(in the rows, 128 means zero)
Known rows, with every step that occurs:
vigid duli batas volepo: [126 124 127 142 136 125 122 144 129 156 136 133 108 123 150  97 103 122
 103 162 103 137 123]
pebu volepo: [103 150 136 142 190 131 102 148 195  79 150 133 165  68  84  60 164 182
 144 156 130  59 196]
puza batas volepo basar: [156  95 148 156 126 147 154 125 102  76 149 131 134 133 181 174  96 167
 159  97 104 164 128]
pufek volepo vigid duli: [136 155  89 118 114  95 127 131 118 192 116 125 142 158  85 169 173  69
 108 114 134 116 121]
puza batas volepo vigid: [179 102  98 145  81 159 145 114 111 118 158 139  97 143 182 173 122 129
 150 107 118 204  75]
vigid duli batas: [104 174 140 152 143 104 115 158 135 145 122  92 116 112  95  73 136 130
 106 177  97  90 161]
puza batas duli vigid: [126 132 131 133 119 182 134 158 117 162 125 102  85 120 104  86 118 148
 166 151  89 123 146]
pebu volepo batas duli: [117 101 106 179 128 181  70 150 151 144 137 167 132 128  88  25  96 114
 134 142 181 119 180]
volepo vigid duli batas: [128 153  80 155  97 128 139 126 125 164 122 110  92 141 113 114 153 110
  92 154 102 139 100]
volepo batas duli: [133 131 145 169 135 122  92 160 105 140 137 119 120 146  89  73  83  77
 107 157 142 105 157]
duli vigid volepo: [122 153 126  68 168 121 156 131 177  93 126  92 121  80 122 151 155 195
 128 105 111  95 103]
batas duli: [112 159 169 156 182  93 125 167 116 134 133 129 151 108  84  88 101  96
  96 187  94  49 176]
puza batas duli vigid volepo: [136 119 113 105  91 184 141 148 120 165 103 123  94 123 146 131  99 148
 157 109 135 163 113]
duli batas puza: [ 85 128 162 138 153 119 118 127 134 108 132 129 115 112 141  75 140 171
 128 197  62 108 143]
puza batas duli vigid volepo basar: [139  98 108 119  89 197 176 125 100 139  94 134 109 144 163 173  92 168
 155  73 125 172 106]
puza batas: [133 167 172 148 131 115 109 158 131  93 149  76 125  99 108 111 138 154
 165 153 110 111 175]
basar volepo: [109 176 193  86 157  54 132 138 169  35 121  86 195  83 102 139 164 156
 115 144 140  56 185]
basar volepo batas duli: [127 126 169 123 100 108 100 140 121 102 106 118 164 144 107 103  97  87
 109 132 191 111 167]
pufek volepo vigid duli batas: [133 130  68 121  92 132 112 112 129 196 115 114 106 151 112 148 171  91
 116 122 119 149 103]
basar volepo vigid duli batas puza: [ 95 119 109 111  46 124 149 103 119 148  76 157 137 178 154 129 163 126
  98 151 134 180 100]
basar volepo pufek: [106 147 190  85 176  76 132  89 159  50 128 127 194  81 132 160 170 161
 162 107 173  76 168]

Rows:
[126 173 119 106  87  77 160 132 130 118  95 120 174 147 102 169 169 100
  86 117 161 119 130] => basar volepo vigid duli
[106 104  77 121  71 144 116 103 104 224  98 165 106 183 139 134 163  92
 120 146 107 181  89] => pufek volepo vigid duli batas puza
[126 101 118 161 137 135 155 122 110 131 127 146 124 145 163 141  91 142
  98 125  90 142 113] => vigid duli batas volepo basar
[134 155 137  90 116  80 157 102 157  53 122 104 172 114 121 181 180 137
 104 118 141 101 119] => basar volepo vigid
[170 115  81 156  51 158 148 144  87 186 132 152  96 176 163 160 109  87
 129 113 135 218  84] => puza batas volepo vigid duli
[119 106 117  87 173 161 152  93 130 165 112 173 117 108 147 149 113 144
 157  90 147 121  97] => batas duli vigid volepo pufek
[134  96 101 102 126 173  86 129 130 190 130 111  93 151  92 107 125 101
 151 104 144 117 126] => pufek volepo batas duli vigid
[144 141 139 117 121 104 104 132 141  87 134  98 130 122 126 135 113 133
 117  96 184 143 121] => vigid volepo batas
[131 176 103 153 121  92 157 149 114 156 123 122 131 150  85 136 154  90
  87 144 110 111 119] => volepo vigid duli
[134 106 158 123 205 113 134  94 135 106 169 171 146  97 169 155 119 143
 158 117 127 115 121] => batas volepo pufek
[140 118 135 140 105 126 101 150 107 144 113 139 128 151 124 115  64  78
  98 110 187 146 124] => vigid volepo batas duli
[151  91 152 139 142 155 118  97 110 120 166 159 117 113 192 154 111 149
 206 102 148 180 122] => puza batas volepo pufek
[132  80 137 126 183 148 115  70 147 111 166 159 109  86 194 135 118 162
 166 127 115 141 104] => duli batas volepo pufek
[143 138 105 100 141 100 121 104 141 124 148 111 141 120 103 181 181 107
 129 110 111 101 110] => pufek volepo vigid
[138 107 153 142 188 101 169 118 122  58 157 146 162 117 158 176 107 157
 107 112  80  99 121] => batas volepo basar
[115 114 146 122  97 119 108 131 115 114 113 151 126 161 153 119 107 132
 120 116 169 181 111] => vigid volepo batas puza
[128 116 113 135 137 168 115 149 126 155 137 107  82 142  89  70 108 123
 129 132 120 109 122] => volepo batas duli vigid
